Each row comes from the steps of one path. Every step used is in the known rows, and no mark comes twice. Write the path behind each row, first mark first.
Known rows
R > C > V: [ 0.907 -1.252  0.204  0.635 -0.777 -0.254 -0.148 -2.202  0.824 -0.091
  0.582 -1.221  1.971 -0.334 -0.700 -0.035  2.395]
V > C > R > Y: [ 0.162  3.460 -1.730 -0.443  1.109 -0.655  0.383  1.956  0.189  0.722
  0.759  0.018  1.548  0.065  0.516  0.112  4.531]
Q > T > R > C: [ 0.142 -1.663 -0.831  2.272 -1.146 -3.682 -0.750 -2.938 -1.255  1.388
 -2.186  0.604  2.390 -0.324 -1.074  0.366  1.880]
C > R > Y: [ 0.108  3.717 -2.705 -0.456  0.377 -0.337  0.413 -0.506 -0.077  0.902
 -0.149 -0.105 -0.256  0.013  0.300  0.169  4.437]
R > C > V > Y > Q: [-0.365 -0.182  4.035 -5.104 -0.453 -0.384  0.375 -0.337  0.388 -0.193
  0.793 -0.245  2.651 -0.536 -0.056  0.094  4.423]
Q > T > R > Y: [-0.073 -1.333 -3.919  1.862 -0.299 -2.973 -0.297 -0.529 -1.716  1.519
 -2.838  0.617  0.656 -0.044  0.073  0.607  3.390]
T > R > C > V > Y > Q: [-0.358 -1.621  3.615 -4.703 -0.383 -3.815  0.028 -0.625 -0.025  0.867
  0.656  0.096  2.388 -0.671 -0.334  0.284  4.837]
R > Y > Q > T: [-0.792  0.465 -2.857 -3.916 -1.202  0.394 -0.035  0.691 -1.185  0.716
 -2.842  0.491  1.014 -0.071  0.948  0.410  2.808]
Y > R > T: [ 0.061  2.994 -0.579  1.956  0.051 -0.722  0.015 -0.429  0.185  1.591
  1.531  0.105 -0.716  0.080 -1.326  0.342  1.353]
Y > Q: [-0.642  0.325  0.875 -5.548 -0.604 -0.102 -0.035  0.989  0.053  0.095
 -0.086  0.179  0.170 -0.131  0.652  0.024 -0.066]
V > Y > Q > T > R > C: [-1.185 -0.511  2.854 -3.386 -1.032 -3.762 -0.221 -1.071 -1.696  1.138
 -1.959  1.652  3.083 -0.501 -0.462  0.485  3.719]
Y > R > C > V: [ 0.975  1.841  0.547  0.497 -0.281 -0.434  0.014 -2.066  0.729  1.535
 -0.035 -1.305  1.679 -0.292 -0.708 -0.079  2.763]
V > C: [ 0.075 -0.152  0.929 -0.133  0.658 -0.295 -0.068  2.533  0.233 -0.128
  0.831  0.114  1.833  0.056  0.322 -0.034  0.069]
Y > Q > T > R > C: [-0.597 -1.285  0.108 -3.147 -1.886 -3.720 -0.875 -1.915 -1.224  1.321
 -2.220  0.862  2.652 -0.418 -0.502  0.363  1.762]
C > V: [ 0.779 -0.898  0.066 -0.014 -0.285  0.176  0.034  0.273  0.231  0.100
 -0.135 -1.445  0.290 -0.023  0.134 -0.094  0.653]
Q > T: [ 0.002  0.264 -0.777  1.265 -1.027  0.296 -0.233 -0.135 -1.392  0.494
 -2.705  0.127  0.921  0.117 -0.071  0.120 -0.468]
R > T > Q: [-0.679  0.120 -0.722  2.228 -0.711 -0.053  0.323  0.444  0.220  0.279
  2.216 -1.133 -0.067 -0.178 -1.498  0.330  1.133]
C > V > Y: [ 0.139 -0.183  2.980 -0.166  0.553  0.124  0.748  1.095 -0.256 -0.157
  0.126 -0.604  0.735 -0.133  0.050  0.059  2.591]
V > C > R > Y > Q > T: [-0.509  4.003 -1.506 -4.547 -0.742 -0.385  0.041  2.996 -1.089  1.217
 -2.204  0.363  2.748 -0.019  0.961  0.276  4.039]

Write each row's path
[-0.589  3.201 -0.365  2.008 -0.268 -0.400  0.421  0.393  0.029  1.840
  1.504 -1.157 -0.388 -0.167 -1.458  0.303  1.445]  Y > R > T > Q
[-0.730  0.517  0.091 -4.060 -1.697  0.103 -0.404  1.013 -1.359  0.626
 -2.784  0.306  1.179 -0.046  0.584  0.158 -0.547]  Y > Q > T
[ 0.168 -1.846 -0.053  0.931 -0.244 -3.843 -0.537 -2.821  0.077  0.767
  0.627  0.549  1.429 -0.348 -0.949  0.212  2.263]  T > R > C
[-0.726 -0.994 -0.182 -3.697 -1.437 -3.378 -0.781  0.704 -1.795  1.446
 -2.909  0.705  0.904 -0.158  0.393  0.348 -0.172]  Y > Q > T > R
[-0.775  0.269 -2.060 -5.181 -0.160  0.160  0.199  0.889  0.259  0.236
 -0.190  0.358  0.133 -0.206  1.109  0.279  3.329]  R > Y > Q
[-0.600  4.259 -2.519 -4.534 -1.347 -0.198 -0.037  0.407 -1.341  1.422
 -2.996  0.227  0.822 -0.021  0.794  0.366  3.928]  C > R > Y > Q > T
[ 0.884 -2.604 -0.778  2.159 -1.689 -3.357 -0.795 -2.473 -1.029  1.371
 -2.268 -0.786  2.783 -0.328 -0.994  0.262  2.328]  Q > T > R > C > V
[ 0.124 -2.273  0.081 -3.073 -2.238 -3.500 -0.853 -1.557 -1.009  1.447
 -2.273 -0.605  2.982 -0.466 -0.312  0.311  2.338]  Y > Q > T > R > C > V
[-1.344  1.344  3.031 -4.197 -0.761  0.226  0.377  1.740 -1.879  0.420
 -2.494  1.096  1.616 -0.081  0.493  0.283  1.471]  V > Y > Q > T
[ 0.262  2.863  3.322 -0.308  0.942 -0.124  0.791  1.272 -0.436  1.462
 -0.507 -0.654  0.485 -0.074  0.010  0.028  3.157]  C > V > Y > R
[ 0.914 -2.757 -0.087  0.995 -0.529 -3.689 -0.494 -2.500  0.265  0.866
  0.549 -0.918  1.826 -0.451 -0.869  0.148  2.952]  T > R > C > V
[ 0.244  3.511  1.245 -0.552  0.560 -0.795  0.063  2.042 -0.065  0.600
  0.695 -0.115  1.531  0.100  0.003 -0.126  1.171]  V > C > R
[ 0.133  3.578  0.280  1.479  0.032 -1.345  0.154  1.683  0.334  0.593
  2.959  0.027  1.266  0.227 -1.179  0.268  2.379]  V > C > R > T
[ 0.334 -1.718  2.093  1.998 -0.656 -3.560 -0.138 -1.723 -1.582  1.112
 -1.916 -0.024  3.113 -0.381 -1.066  0.425  4.446]  Q > T > R > C > V > Y
[-0.476  3.597  0.568  1.685 -0.164 -1.030  0.486  2.636  0.218  0.838
  3.005 -1.240  1.479 -0.024 -1.336  0.218  2.328]  V > C > R > T > Q
[-0.388  0.186  3.211 -3.780 -1.592 -0.078  0.289 -0.262 -1.002  0.402
 -1.999 -0.149  3.610 -0.383 -0.152  0.219  4.107]  R > C > V > Y > Q > T
